What can hang from each mark
zepi: difa sarif tiku
tiku: difa gubi
sarif: difa
gubi: difa tiku
difa: gubi lapud sarif tiku

Every row comes from one small tree of marks. The marks that hang from a mark follow it in brackets, in alphabetical order. Every link used is in the known rows. Which tree was each row made from?
Known rows
gubi{difa}: [ 1.26,  0.89, -4.10,  1.39, -3.04,  0.99, -0.88,  2.09,  1.23,  3.42,
  1.41,  1.92,  1.31,  0.74, -2.73,  1.71,  3.92,  0.85,  4.65, -1.44,
  2.63]
zepi{difa{gubi lapud sarif tiku}}: [ 0.80,  0.65,  4.38, -0.48,  0.16, -1.05, -3.77,  2.74, -0.26, -0.67,
 -3.12, -2.56,  0.71,  5.89,  2.13,  2.69, -0.04,  2.10, -0.66,  2.57,
 -0.98]
tiku{difa{lapud sarif} gubi}: [-1.95, -1.29, -1.20, -1.00,  1.35,  1.66,  0.23,  0.00, -1.95,  2.73,
 -1.10, -0.57,  0.65,  6.48, -0.54,  4.12,  3.85,  1.24,  2.27,  3.03,
  3.90]
zepi{difa{gubi lapud tiku} sarif}: [-1.42,  3.63,  1.86, -0.37, -0.91,  0.19, -3.75,  4.97, -0.03, -0.93,
 -4.21, -2.57, -1.10,  3.16,  2.07, -1.48, -0.77,  0.79, -1.82,  1.93,
 -3.04]
difa{gubi tiku}: [ 1.01,  0.71,  1.58,  0.49, -2.25,  0.60, -4.12,  5.19,  1.37,  0.55,
 -1.45,  1.44,  0.32,  2.96, -0.84,  2.91,  0.94,  1.43,  3.14,  0.63,
 -0.39]
zepi{sarif tiku{difa{lapud}}}: [-4.07,  1.76, -4.22, -0.54, -0.46,  0.65,  0.62,  4.12, -1.52,  0.99,
  1.37, -0.70, -0.58,  3.59,  3.93, -0.89,  3.51, -2.95, -2.29,  1.06,
 -0.23]
difa{sarif tiku{gubi}}: [ 1.00, -0.19,  2.31, -1.28, -0.30,  1.66, -3.45,  1.67, -0.01,  2.15,
 -2.24,  0.83,  3.15,  6.83,  0.77,  6.52,  2.39,  3.11,  2.04,  0.44,
  3.45]
zepi{difa{gubi lapud} sarif tiku}: [-4.95,  3.80,  0.56,  1.89,  0.41, -1.59, -1.37,  4.18, -0.29,  0.13,
 -3.51, -3.44,  0.05,  2.20,  2.86, -1.23,  0.70, -0.91, -3.03,  1.00,
 -3.72]
sarif{difa{lapud}}: [-1.66, -1.04, -2.18,  0.28, -0.65,  0.43, -0.90, -0.23,  0.78,  0.90,
  2.59,  0.19,  0.22,  4.93, -1.38,  2.53,  3.31, -0.47,  3.56,  4.95,
  4.35]
zepi{sarif tiku{difa gubi}}: [-5.27,  3.24, -3.84,  0.94, -1.05,  1.82,  0.08,  3.75, -1.37,  2.68,
 -3.22,  0.61,  0.03,  4.23,  1.92,  0.97,  4.54, -2.45, -2.02, -0.26,
  2.57]
sarif{difa{gubi}}: [-2.42, -0.07, -0.97,  3.01, -2.48, -0.39, -2.57,  1.83,  2.51,  1.53,
 -0.24,  1.67, -0.27,  4.00, -2.52,  2.51,  3.35, -0.70,  3.85,  3.46,
  4.12]
tiku{difa}: [-1.27,  0.16, -5.03,  0.21, -2.83,  1.69, -0.68,  2.20,  0.03,  3.00,
  3.28,  2.56, -0.89,  4.58, -0.56,  3.03,  4.67, -1.36,  2.56,  0.51,
  4.45]
zepi{tiku{gubi{difa}}}: [-1.33,  1.96, -1.76,  2.37, -0.95,  0.81,  1.09,  2.62,  0.32,  2.70,
 -4.62,  1.16,  2.39,  0.34, -2.40,  2.56,  4.38,  0.41,  2.39, -1.17,
  2.12]
difa{gubi{tiku} lapud sarif}: [-1.13, -1.77,  1.71, -0.39,  2.64, -0.21, -0.62,  2.10,  0.80, -0.19,
  1.40, -1.61,  3.55,  2.69, -3.45,  0.56, -0.21,  1.59,  4.38,  0.99,
 -1.35]
tiku{gubi}: [-1.64,  0.71, -1.27,  0.58, -0.76,  1.65, -1.24,  1.21,  0.15,  3.54,
 -1.31,  1.54,  1.48,  3.44, -3.26,  5.10,  3.06,  2.12,  4.80,  0.03,
  3.49]
zepi{difa}: [-1.30,  1.86, -2.56,  0.94, -2.68,  0.35, -1.84,  0.78,  0.96,  3.27,
  1.14,  0.08,  0.15,  4.72, -0.08,  4.19,  2.48,  0.27,  1.07, -0.87,
  3.28]
difa{gubi lapud tiku}: [ 0.68, -0.26,  2.62, -0.59,  0.10,  0.43, -3.27,  4.67,  0.30, -1.04,
 -1.64, -0.16,  0.17,  1.81, -0.90,  1.65,  0.12,  1.96,  3.35,  2.71,
 -2.26]
difa{gubi lapud}: [-1.08, -0.50,  0.49,  0.81,  0.31, -0.17, -1.53,  2.83,  0.61,  0.71,
  0.20, -0.04,  0.53,  1.10, -2.51,  1.79,  1.02,  2.00,  5.04,  2.21,
 -1.58]

Which tree is each row?
[ 1.12, -1.51, -1.66, -0.75,  1.58,  0.76,  1.27,  0.64,  0.20,  1.21,
  2.29, -0.91,  4.30,  1.62, -3.65, -0.62,  1.45,  1.31,  4.24, -0.67,
  1.09] => gubi{difa{lapud sarif} tiku}
[-2.23, -0.81, -4.30, -1.57,  0.89,  2.16,  2.48,  1.62, -0.02,  0.57,
  3.25,  0.30,  0.41,  2.89, -3.40, -0.98,  2.21, -2.14,  3.23,  1.30,
  2.14] => gubi{tiku{difa{lapud}}}
[ 0.70, -0.36, -0.24,  0.12,  1.26,  1.22,  0.26,  0.07, -0.79,  2.85,
 -2.72, -0.58,  3.08,  2.93, -3.00,  2.78,  3.16,  4.03,  4.59,  1.38,
  2.09] => tiku{gubi{difa{lapud sarif}}}
[-1.22,  0.95, -1.29, -1.56, -1.43,  1.35, -2.93,  2.27,  0.08, -0.71,
  0.30, -0.64, -0.17,  5.72,  1.87, -0.49,  1.50, -1.12, -0.44,  4.74,
  2.13] => zepi{sarif{difa{lapud tiku}}}
[ 1.62, -1.17,  3.99, -1.09,  0.76, -0.42, -3.97,  3.49, -0.39, -0.82,
 -0.79, -0.97,  1.78,  4.73,  1.35,  3.05,  0.13,  2.73,  2.20,  2.36,
 -1.47] => difa{gubi lapud sarif tiku}
[-0.18,  0.92, -1.18,  0.35,  0.52,  1.62,  1.25,  1.05, -0.27,  2.24,
 -3.73, -0.23,  1.26,  0.00, -5.21,  1.66,  2.72,  2.84,  5.80,  1.51,
  1.08] => tiku{gubi{difa{lapud}}}
[ 1.03, -0.67,  3.26, -2.26,  1.67,  1.67, -2.42,  1.43, -1.42,  1.02,
 -2.39, -1.11,  2.93,  6.17,  0.37,  5.32,  1.51,  3.55,  2.00,  2.68,
  1.21] => difa{lapud sarif tiku{gubi}}
[ 1.42,  0.55,  1.95, -2.31, -0.37,  0.02, -3.01,  0.71, -0.98,  0.33,
 -0.06, -2.79,  1.46,  7.24,  3.63,  4.23,  0.93,  1.82, -1.58,  1.41,
  1.54] => zepi{difa{lapud sarif tiku}}
[-2.51, -0.69, -0.18,  1.97, -0.57, -0.49, -1.52,  1.53,  1.40,  0.08,
 -0.52,  0.10, -0.25,  3.21, -2.52,  1.45,  2.35, -0.10,  4.28,  5.96,
  1.93] => sarif{difa{gubi lapud}}
[-1.37, -1.00, -0.55,  0.10,  0.29, -0.28, -1.25,  2.48, -0.63,  1.19,
  0.81, -0.37, -0.02,  4.84,  0.18,  1.82,  2.59,  0.80,  2.27,  2.79,
  0.95] => tiku{difa{gubi lapud sarif}}
[-4.23,  2.61, -1.55,  1.08, -0.34,  1.22, -1.14,  3.17, -0.50,  2.56,
 -2.88,  0.05,  2.31,  3.17,  1.50,  2.29,  3.01, -0.16, -0.60, -1.24,
  0.83] => zepi{sarif tiku{gubi}}
[-5.81,  2.30, -1.90,  1.94, -1.00,  0.76, -1.09,  2.07,  0.47,  2.04,
 -3.51,  0.35,  1.78,  5.20,  0.92,  1.68,  4.27, -2.28, -1.28,  2.13,
  4.36] => zepi{sarif{difa} tiku{gubi}}
[-3.58, -1.37, -0.25,  1.17,  1.23, -0.01,  0.48,  1.88,  1.99, -1.34,
 -0.29, -0.55,  1.15,  2.05, -5.54, -1.40,  0.96, -1.44,  4.32,  4.72,
  1.85] => sarif{difa{gubi{tiku} lapud}}
[ 3.75,  0.02, -0.53, -0.54, -2.78,  0.96, -3.15,  2.60,  0.68,  2.38,
  0.23,  1.23,  2.83,  4.05,  0.90,  2.70,  3.15,  2.00,  2.05, -1.34,
  2.74] => gubi{difa{sarif tiku}}
[-0.80,  4.02, -1.32, -0.67, -3.51,  1.08, -4.33,  3.33,  0.32,  1.34,
 -1.36, -0.74, -0.43,  5.57,  3.25,  1.08,  0.99, -0.12, -2.65, -1.12,
  1.46] => zepi{difa{tiku} sarif}
[-2.20, -0.72,  0.19,  0.23,  2.04,  0.41,  0.34,  3.07,  1.17, -0.62,
  0.48, -0.55,  1.95,  0.16, -5.00, -0.64, -0.42,  0.72,  5.58,  1.13,
 -2.01] => difa{gubi{tiku} lapud}
[-1.06, -0.46,  1.35, -0.85,  0.41,  2.12, -1.43,  0.57, -0.13, -0.48,
 -4.27, -0.01,  0.46,  5.37, -2.11,  2.99,  2.37,  0.53,  2.09,  6.53,
  4.30] => sarif{difa{lapud tiku{gubi}}}
[-1.97, -0.08, -1.84,  0.70, -0.31,  0.26, -0.55,  3.36, -0.24,  0.79,
 -0.26,  0.43, -1.72,  2.40, -1.91,  0.39,  2.84, -0.16,  3.46,  3.57,
  0.00] => tiku{difa{gubi lapud}}
[-1.00,  0.35,  0.51,  0.06, -1.96,  2.00, -2.60,  1.18,  0.95,  1.12,
 -4.07,  1.72,  0.59,  6.12, -2.12,  4.19,  3.34, -0.21,  2.27,  4.34,
  6.35] => sarif{difa{tiku{gubi}}}
[-1.37, -2.13, -2.90, -2.24,  1.51,  1.32,  1.37,  1.10, -0.74,  0.90,
  3.98, -0.54,  2.04,  5.60, -1.46,  0.33,  2.38, -1.17,  1.95,  1.19,
  2.79] => gubi{tiku{difa{lapud sarif}}}
[ 2.58, -1.63,  1.82, -2.88,  0.50,  0.77, -3.07,  1.80, -0.98,  0.22,
  2.13, -0.84,  2.51,  6.48,  2.68,  4.46,  1.14,  2.30,  1.45,  1.56,
  0.68] => difa{lapud sarif tiku}
[-0.65,  0.28, -0.35, -0.66,  0.34, -0.68, -1.53, -0.56, -0.80,  1.93,
  1.86, -2.69,  1.90,  6.79,  2.04,  4.30,  1.57,  1.68,  0.44,  0.83,
  2.03] => zepi{difa{lapud sarif}}
[-3.25,  1.21,  2.18,  0.67,  2.36, -0.53, -0.15,  0.03, -1.72,  1.73,
 -4.29, -4.00,  3.09,  6.18,  2.16,  5.23,  2.40,  1.22, -2.29,  1.09,
  1.38] => zepi{difa{lapud sarif} tiku{gubi}}
[-3.99,  4.34, -2.61,  1.39, -2.25, -0.53, -1.63,  3.24,  0.12,  2.29,
 -0.16, -1.59,  1.03,  4.40,  4.47,  1.09,  2.55, -1.94, -3.88, -2.37,
  0.78] => zepi{difa sarif tiku}
[ 4.11, -0.62,  1.06, -1.80, -0.79,  0.78, -2.18,  2.29, -0.28,  0.67,
  0.13, -0.54,  2.45,  3.43,  0.65,  1.92,  2.06,  2.46,  2.22,  0.97,
  0.45] => gubi{difa{lapud sarif tiku}}
[-4.91,  1.89, -1.90,  0.91, -0.04, -0.01, -0.33,  5.81, -1.00,  0.10,
 -1.79, -0.56, -1.23,  1.98,  2.71, -2.39,  2.61, -2.57, -1.68,  1.93,
 -1.98] => zepi{sarif tiku{difa{gubi lapud}}}
[ 1.20, -0.52, -2.60,  0.53, -1.00,  1.08,  0.14,  1.48,  1.58,  2.74,
  2.47,  0.99,  4.26,  2.66, -3.39,  0.55,  2.59,  0.57,  4.07, -3.01,
  2.87] => gubi{difa{sarif} tiku}
[ 1.94, -0.71, -1.39, -0.60, -0.14,  0.22, -0.44,  0.67,  0.04,  2.44,
  2.28, -0.50,  2.71,  2.90, -0.62,  2.20,  3.02,  2.44,  3.79,  0.28,
  1.03] => gubi{difa{lapud sarif}}
[-2.64,  0.28, -3.03, -0.41, -0.11,  0.46,  1.46,  2.82, -1.49,  0.71,
  1.72,  0.04, -0.23,  3.63,  1.94,  1.78,  4.37, -2.44, -0.16,  1.90,
  1.04] => zepi{tiku{difa{lapud}}}
[ 0.10, -0.85, -0.03, -1.41, -1.18,  1.20, -2.38,  1.26,  0.39, -0.80,
  0.61,  0.29,  0.05,  5.58,  0.02,  2.54,  2.45, -0.63,  1.60,  5.44,
  3.86] => sarif{difa{lapud tiku}}
[-2.50, -0.84,  0.38,  1.00,  1.22, -1.19, -0.36,  3.91, -1.18,  0.27,
 -0.39, -1.14,  0.85,  4.47,  2.92,  1.82,  3.30, -1.04, -1.05,  2.40,
 -0.35] => zepi{tiku{difa{gubi lapud sarif}}}
[ 2.97,  0.61, -0.31, -1.49, -1.22,  1.38, -1.13,  3.14, -0.04,  0.33,
 -0.94,  0.18,  0.74,  0.76, -1.28,  0.30,  1.85,  1.48,  3.24,  1.34,
 -0.05] => gubi{difa{lapud tiku}}
[-0.14,  1.92,  2.90,  0.14, -0.33, -0.07, -3.00,  3.89,  0.33, -0.91,
 -4.21, -1.97, -0.80,  2.90,  0.05,  1.32, -0.43,  1.35,  0.52,  2.74,
 -1.80] => zepi{difa{gubi lapud tiku}}
